Known rows, with every way that one mark hangs from another:
(nituf tazep): [-11   8  -7  -5   2  -8 -22  -8 -10 -18  16  -3  -2 -36  12  -1  46  28
   7   2   9 -19  22  -4]
(nituf tazep toba): [-10   8 -17  -2  -1 -20  -2 -27   9   3 -11 -16   4   0  -6   8  53  29
   4  15  19 -22   7   5]
(kupa (nituf (sape relidor))): [ 13   0  32  -5   1 -23   2   5  -5   7   4  15  -6 -26  55 -17 -34   8
   4 -11   9 -14  23   4]
(toba dokul (nituf tazep) (relidor kupa)): [-15  -4   4   1  10  19  -7  -1  -3  -6  15 -10   6 -26 -67  14  51   8
 -19  23   4  11 -16 -19]
(toba nituf relidor): [  5 -10  -5  -4   0 -25   0 -16  13  10   2  51   1 -34 -27  -9   1   0
  -4 -11 -24  27   9   0]
(kupa (nituf sape (toba dokul relidor))): [ 37   8  35  23   5 -14   5   5  24  35 -21  15  -5  -6 -53   7   1 -24
 -18  27  -4 -12 -17  38]
(madis dokul nituf relidor): [-13   6 -23   6 -17  10 -46 -21   0 -21  22  68   5 -51  -7 -10  15 -19
  27 -25 -49  17  -7  19]
(relidor (kupa (nituf sape tazep))): [ -7 -17 -16  -1   2  20  13  21 -32 -13  17 -42   0  23  18   9   4  -7
 -13 -13  -5 -15  35   2]
(kupa (nituf toba)): [ -3 -16  -1  15  -8 -15  26 -30  12  19 -22   9  -3  -7 -16   0 -28  -6
   0 -10  -6  -7  12  17]
(toba (nituf tazep)): [-28  -5  -5 -14  -3 -16  -8 -11 -10 -10  19 -11  -1  -6  17  -6  23  44
  -7   9   3   9  29 -34]
(kupa nituf): [ -4 -16  10  12  -7  -1   8 -13  -5   0   3  21  -9 -37   0  -8 -37  -8
   4 -23 -18  -5  26   9]
(madis (dokul kupa) relidor): [ 16  18 -27 -30 -21  23 -41 -16  -1 -40  12  69   8 -15 -20 -10 -21 -38
  35 -15 -38  29 -35  -3]
(relidor (kupa (nituf tazep))): [-24 -18 -20   4  -1  29  16  -2 -32 -19  11 -34  -1  -3  -4   9  -6  -6
  -6 -25   0 -11  31  -4]
(dokul (kupa (nituf toba))): [  0  -8 -22   3 -11   9  23  -4  15   5 -20   2  -2  47  -2   0 -50 -22
   9 -10 -15  18 -16  -5]
(kupa (nituf tazep)): [ -3   4  19  10  -5   6 -11   2 -20 -13  11 -14 -11 -30   2  -1 -10  12
  -7  -4   8 -15  39   0]
(nituf sape tazep (toba (relidor kupa))): [ 23   5 -35  -5  11 -12   8  11   7   6 -12 -18  12  39 -23  19  70  -8
 -12  12   9 -15   1  34]
(dokul (kupa (nituf sape (toba relidor)))): [ 38   3 -13   1  -2   0  15  24  21  16 -23  11  -2  63 -10   2 -36 -40
  -3   3 -20  21 -17  17]
(sape (relidor (kupa (nituf tazep toba)))): [-22  -9  -4  -7   2   2  26 -24  -8  -4 -16 -22   9 -12  17   4  -5  19
   4 -22  39 -20   8  -3]
(dokul (kupa (nituf sape tazep toba))): [ 14  12 -11  -4  -4   5   5  30   2   0  -8 -42  -4  87  24   6 -15  -5
  -7  18   5   6  -1  -9]
(sape relidor): [-11  -4   9 -16   3 -30  -9 -33   6  -4   0  44   4 -70  46 -19   5  28
  27 -24  15 -14  -4  -5]
(madis dokul (nituf tazep)): [-41  37 -23  19  -1  15 -52 -13 -28 -19  37 -11   1 -44  18  -1  52  21
  19  -7 -10 -10  -2   0]
(kupa (nituf (sape relidor) tazep toba)): [ 16  16  32  -6   3 -26   5   5   2  12 -11 -28  -1  14  41  -2   1  31
 -10  15  43 -26  23  11]

Rows:
[ 24  15  -7   7  -4  15   3  15  10  -2 -22 -10  -3  40 -35   9 -21 -22
  -5   4   5  16  -8   6]  (dokul (kupa (nituf tazep (toba relidor))))
[ 22   3  30  31   0  -4   8 -20  29  30 -28  28  -6 -42 -79   7  -8 -23
 -11  12  -2  -6 -20  31]  (kupa (nituf (toba dokul relidor)))
[ -9 -15 -18 -26  10 -17   9  -5  -9  -4  11  13  11 -10  66 -10  20  12
  18 -19   5 -16  -3  -2]  (nituf (sape (relidor kupa)))
[-13  -2   5 -17   0  -4 -11  22  12   7  17  -8   0  54  19  -6   4  12
  -2  40 -25  32 -41 -46]  (toba (dokul kupa) (nituf sape))
[  7  10  40  -3   4   9 -15  21   6   3   3  -1  -6   4  25  -9 -27  -3
   8  21   9   2 -42 -22]  (toba (dokul (kupa (nituf (sape relidor)))))
[ 24  12  15  18   0  -7   3  -4   8   9 -21  -4  -5 -17 -53   9   2  -7
 -15   2  15 -11  22  30]  (kupa (nituf tazep (toba relidor)))
[-25 -30 -14  16  -3  19  37 -28   6  15 -16 -15   4   3 -44  15  -8 -18
  -3  -7  -7 -10 -19   6]  (relidor (kupa (nituf (toba dokul))))
[-23  -4 -24  20   5  -6  -6  17  36  29  -5 -16   1  62  23   7  44  -1
   7  26 -27  12 -51   0]  (madis (nituf sape (toba (dokul kupa))))
[ -5  -7  25  23  -5  -4  15 -30  22  25 -20   4  -5 -20 -43   5 -14  -3
  -5  16   2 -14 -15  11]  (kupa (nituf (toba dokul)))
[-27  -5  -4 -35   7 -19   3   7 -21 -11  23 -32  10  26  66  -5  29  48
  -7   4  26   2  21 -37]  (toba (nituf (sape (relidor kupa)) tazep))
[-11 -29 -36  -8   3  -2  25 -15   1   2   3  35  10 -14 -36   1   4 -15
  -5 -28 -31  31   3  -3]  (toba nituf (relidor kupa))
[  6 -12  13  25   9  30   6  -4   4   5  -3  25  -1 -55 -81  11   1 -41
  -7  -6 -16  -3 -22  20]  (toba dokul (relidor (kupa nituf)))
[  0   4 -12   1  -7  15   8   7   5  -5 -16 -30  -4  55  -2   7 -24  -3
   0   6   5  10  -4 -11]  (dokul (kupa (nituf tazep toba)))
[ 14  19  18 -18   1   7 -16  40 -15 -18   8 -29  -6  39  62  -8 -33   9
   4   6  21   6   5 -24]  (dokul (kupa (nituf (sape relidor) tazep)))
[ 13  16  41  -7   4 -13 -15  20 -20  -7  12 -21  -6 -17  57 -11  -4  29
  -6   5  37 -24  36  -4]  (kupa (nituf (sape relidor) tazep))
[ 13   2   9 -14  -2   1   0  26  -4  -4   2   5  -3  32  61 -15 -53  -7
  12 -10   1  12  -7 -16]  (dokul (kupa (nituf (sape relidor))))
[-23 -11   5  -9   4  11   9 -12 -24 -17   4 -16   5 -36  30  -3 -11  17
   7 -31  32 -17  19 -12]  (sape (relidor (kupa (nituf tazep))))
[ 23  -2  -9   7   9  17   3  28 -17  -8   8  -5   0  -3 -25  10  11 -28
 -16 -13  -7  -5  25  26]  (toba (relidor (kupa (nituf sape tazep))))
[ 19  10  13  -9   8  -2 -17  30  21  13   8  20   0  31 -26  -3  11 -12
 -11  37 -27  41 -47 -21]  (toba (dokul kupa) (nituf sape) relidor)
